Every row comes from one small tree of marks. The marks that hang from a mark follow it in brackets, in alphabetical order. Every link used is in the known rows. Which tree was each row made from?
Known rows
palo[mume nusak sekim]: [-1.34 -0.59 -0.63  1.95  1.04  1.13 -3.18  1.45  0.23 -1.13  0.18  0.47
 -1.88 -0.71  0.21 -0.45 -1.50 -4.16 -2.84]
mume[palo]: [-1.68 -1.52  0.08  0.39 -0.28  0.45 -1.28  0.33 -0.95 -0.30  0.16  3.30
 -1.60 -1.56  0.33  0.45 -1.19 -2.32 -2.58]
nusak[togad[sipaf]]: [-4.68 -1.96  1.02  2.79 -1.27 -2.62 -0.75  0.16 -0.45 -1.34  0.67  4.45
  0.05 -2.18 -1.06  1.09  3.56 -1.15 -3.94]
togad[sipaf]: [-4.03 -1.19  0.48  1.77 -0.63 -1.62 -0.95 -0.50 -1.14  0.00 -0.20  4.02
 -0.12 -1.90 -0.55  1.44  2.52 -1.62 -2.38]
palo[nusak[togad]]: [-1.72 -2.69  0.29  2.80 -0.63 -1.85  0.95 -0.11  0.84 -2.05 -0.07  0.83
  0.25 -1.02 -0.22  0.22  1.31 -1.45 -4.33]
nusak[togad]: [-2.93 -1.80  0.44  1.94 -0.71 -1.57 -0.22 -0.13  0.32 -1.54 -0.57  2.89
  0.05 -1.73 -0.54  0.66  1.04 -1.15 -2.70]
palo[mume sekim[zagu]]: [-1.55 -0.13  0.47 -0.20  1.92  0.93 -5.94  1.83 -1.21  0.17 -1.24  4.71
 -3.24 -0.34  0.24 -0.58 -1.78 -3.92 -1.80]
palo[nusak[togad[sipaf]] sekim]: [-3.68 -2.15  0.70  4.05 -0.85 -2.11 -1.28  2.42 -0.03 -1.77  1.06  1.85
 -1.04 -0.88 -1.11  0.44  3.77 -2.37 -5.89]
zovaf[palo[mume seduvu]]: [-1.36  0.33 -0.02  1.59  1.41  0.91 -4.31  0.41 -0.68 -2.58  0.49  4.29
 -2.52 -1.21 -1.36 -1.80 -2.42 -1.37 -2.11]
zovaf[palo[sekim]]: [-2.33 -0.52  0.17  1.77  0.83 -0.82 -3.81  1.84  0.31 -1.97 -1.89  1.67
 -2.59  0.10 -1.63 -0.68 -1.02 -2.45 -1.48]
palo[sekim]: [-2.67 -0.25  0.02  0.81  0.15 -0.15 -2.58  1.54 -0.54 -0.27 -1.29  2.15
 -1.35 -0.74 -0.12  0.89 -0.41 -2.77 -1.66]
sekim[zagu[geviz seduvu[palo[mume]]]]: [ 0.87  0.72  4.93 -1.78  2.68 -0.26 -5.11  1.15 -1.66  1.40 -1.49  8.13
 -3.37  1.11 -0.18  2.49 -1.65 -1.82 -2.52]
sekim[zagu[geviz]]: [-0.48 -1.65  2.00 -2.50  1.87 -1.63 -2.49 -0.34 -1.06  1.45 -3.71  6.83
 -2.27  0.84  1.11  0.82  0.15 -1.44 -2.01]
zovaf[palo[mume seduvu sekim[zagu]]]: [-0.73  0.67  0.97  0.64  2.59  1.18 -7.74  3.12 -1.59 -1.63 -0.70  6.20
 -5.02  0.43 -1.28 -2.56 -2.77 -2.34 -3.16]
palo[nusak seduvu sekim]: [-0.97  0.03  0.24  1.63  0.30  0.52 -1.72  2.48 -1.06 -1.03  0.19  1.88
 -1.76 -0.06  0.28  0.00  0.12 -1.79 -4.83]
sekim[zagu[geviz seduvu]]: [ 0.28 -1.04  3.45 -2.14  2.17 -2.07 -2.97  0.06 -1.06  1.86 -3.60  8.15
 -2.90  1.90  0.61  2.44 -0.11 -0.65 -2.35]
palo[mume]: [-2.17 -0.54 -0.34  0.89  0.66  0.77 -2.62 -0.72 -0.31 -0.67 -0.01  2.89
 -0.89 -2.00  0.00  0.13 -1.57 -2.95 -0.71]
palo[mume nusak seduvu sekim]: [-0.83  0.41 -0.10  1.74  1.11  2.10 -3.59  2.39 -0.97 -1.20  1.46  2.39
 -2.30 -0.66  0.20 -1.02 -1.34 -2.97 -4.24]
zovaf[palo]: [-1.86 -1.25 -0.08  1.74  0.49 -1.47 -2.08 -0.37  0.42 -1.97 -1.80  1.98
 -1.34 -0.54 -1.27 -0.56 -0.84 -1.35 -0.99]
zagu[seduvu[palo]]: [-0.99  0.75  3.39  1.07 -0.12 -0.91 -1.51  0.79 -1.39  0.03 -0.13  3.57
 -0.65 -0.52 -0.97  3.54 -0.28 -1.00 -2.57]

Which tree is each row?
[-1.09  0.43  1.28 -0.55  1.25  0.44 -4.56  2.74 -2.51  0.44 -1.19  6.11
 -3.13  0.27  0.24 -0.02 -0.44 -1.57 -3.98]
palo[seduvu sekim[zagu]]
[-0.22 -1.02  0.24  0.74  2.07  0.79 -4.64  1.95 -0.61 -0.23 -0.88  2.60
 -3.02  0.32  0.57 -0.96 -1.54 -4.24 -3.46]
palo[mume nusak sekim[zagu]]
[-3.70 -1.60  0.29  4.04 -0.11 -0.76 -3.18  2.32  0.15 -2.09  2.15  2.42
 -1.59 -1.49 -1.11 -0.46  2.24 -3.55 -5.31]
palo[mume nusak[togad[sipaf]] sekim]
[-0.90 -0.81 -0.70  2.88  1.69  0.38 -4.41  1.88  0.88 -2.78 -0.30  0.08
 -3.09  0.14 -1.37 -2.03 -2.20 -3.77 -2.53]
zovaf[palo[mume nusak sekim]]
[-2.20  0.04 -0.36  1.94  1.59  0.61 -5.68  1.77  0.42 -2.37 -0.69  2.08
 -3.31 -0.61 -1.63 -1.42 -2.63 -3.56 -0.95]
zovaf[palo[mume sekim]]
[ 1.13 -1.25  3.29 -1.03  2.57 -1.69 -3.62  2.24 -0.47  1.37 -3.26  5.60
 -4.09  3.34  0.78  1.81 -0.04 -1.83 -4.27]
palo[nusak sekim[zagu[geviz seduvu]]]
[-0.46 -0.30 -0.25  1.45  0.78  1.41 -1.67  0.23 -0.81 -1.29  1.28  2.64
 -1.13 -1.34  0.35 -0.86 -1.24 -1.95 -3.81]
palo[mume nusak seduvu]
[-0.85  0.61  1.15  2.00  0.73  1.40 -3.44  2.65 -0.58 -1.33  1.31  0.33
 -1.61 -0.88 -0.60  0.42 -1.55 -4.22 -3.44]
seduvu[palo[mume nusak sekim]]
[-1.20 -1.52  2.08  3.14 -1.07 -1.64  0.53  1.15 -0.06 -2.29  0.90  0.79
  0.37 -1.30 -0.91  1.04  1.32 -1.60 -5.11]
seduvu[palo[nusak[togad]]]
[-1.48 -0.37  0.22  2.78  0.41  1.17 -3.21  2.96 -0.19 -2.55  2.15  2.66
 -2.10 -0.81 -0.51 -1.30 -0.33 -2.47 -5.54]
palo[mume nusak[togad] seduvu sekim]
[ 1.02  0.17  3.80  0.19  1.79 -0.18 -2.40  0.73 -0.14 -0.09 -0.05  4.14
 -2.04  0.80 -0.24  2.34 -1.15 -2.07 -3.33]
zagu[geviz seduvu[palo[mume nusak]]]
[ 0.01 -0.57 -0.18  2.49  1.47  0.76 -3.02  0.42 -0.04 -2.98  0.71  2.26
 -2.39 -0.50 -1.00 -2.46 -2.06 -1.63 -3.54]
zovaf[palo[mume nusak seduvu]]
[ 0.04 -1.80  0.67  1.75  1.86 -1.46 -4.29  2.24 -0.13 -1.69 -2.62  1.85
 -3.60  1.68 -0.75 -1.75 -0.89 -2.58 -3.82]
zovaf[palo[nusak sekim[zagu]]]
[-0.59  1.88  4.17 -0.64  1.99  0.76 -5.53  3.08 -0.91  0.55 -0.34  5.91
 -3.46  0.71 -0.78  2.91 -1.65 -2.75 -2.20]
zagu[geviz seduvu[palo[mume sekim]]]
[-0.07 -0.03  2.42 -1.60  2.79 -0.67 -6.19  3.16 -1.44 -0.45 -3.24  7.89
 -5.37  2.27 -0.73 -1.28 -0.76 -0.84 -3.41]
zovaf[palo[seduvu sekim[zagu[geviz]]]]
[-0.82 -1.68 -0.04  1.52  0.10  0.83 -1.83  2.61 -0.53 -0.77  0.46  0.89
 -2.56 -0.20  0.49 -0.38 -1.21 -3.57 -4.49]
mume[palo[nusak sekim]]
[ 0.06  0.27  4.17 -0.02  0.89 -1.31 -2.89  1.26 -2.22  0.87 -1.24  5.65
 -1.90  0.35 -0.57  3.12 -0.39 -0.97 -3.19]
sekim[zagu[seduvu[palo]]]
[ 0.01 -1.40  0.22  1.23 -0.15  1.04 -0.29  1.16 -1.66 -0.88  1.66  3.10
 -1.85 -0.84  0.75 -0.70 -0.98 -1.35 -5.65]
mume[palo[nusak seduvu]]
[-0.13  0.63  3.29  2.13  0.33 -0.55 -2.02  3.04 -0.80 -0.54  0.26  1.18
 -1.62  0.84 -0.91  2.97 -0.33 -2.26 -4.56]
zagu[seduvu[palo[nusak sekim]]]
[-1.57 -2.22  0.14  4.09  0.22 -2.06 -2.24  2.46  1.57 -3.72 -0.77 -0.01
 -2.21  0.51 -1.85 -1.58  0.14 -2.00 -4.52]
zovaf[palo[nusak[togad] sekim]]
[-0.14  1.01  4.10 -0.76  1.67  0.07 -3.51  0.73 -0.74  0.50 -0.39  6.09
 -2.23 -0.04 -0.58  3.02 -1.47 -1.89 -1.91]
zagu[geviz seduvu[palo[mume]]]
[ 0.62  0.12  5.15 -1.81  1.83 -1.83 -3.35  1.14 -1.84  1.61 -2.66  7.82
 -2.76  1.69 -0.03  3.32 -0.21 -0.63 -2.98]
sekim[zagu[geviz seduvu[palo]]]
[-1.43 -0.21  1.70  3.17  0.07  0.51 -3.08  3.26  0.05 -2.75  2.03  0.67
 -1.56 -1.27 -1.20  0.08 -0.52 -3.59 -5.03]
seduvu[palo[mume nusak[togad] sekim]]
[ 0.82 -0.52  3.45 -1.18  1.83 -0.76 -3.57  3.22 -1.22  0.64 -2.38  4.34
 -3.08  1.89  0.46  1.04  0.19 -2.65 -4.76]
seduvu[palo[nusak sekim[zagu[geviz]]]]
[-0.92 -1.38  0.75  2.40 -0.49  0.80 -1.71  4.00 -0.96 -2.21  2.49  3.10
 -2.97 -0.46 -0.27 -1.00 -0.28 -1.89 -7.35]
mume[palo[nusak[togad] seduvu sekim]]
[ 0.87 -0.33  4.35  0.07  0.89 -1.61 -0.55  0.68 -0.41  0.35 -1.18  3.71
 -1.45  1.32 -0.03  3.42  0.35 -1.00 -3.95]
zagu[geviz seduvu[palo[nusak]]]
[-0.81 -0.18  2.54  0.05  1.46 -1.02 -4.56  2.33 -1.46  0.95 -2.19  5.47
 -3.21  1.46 -0.04  2.05 -0.67 -1.96 -2.77]
palo[sekim[zagu[seduvu]]]
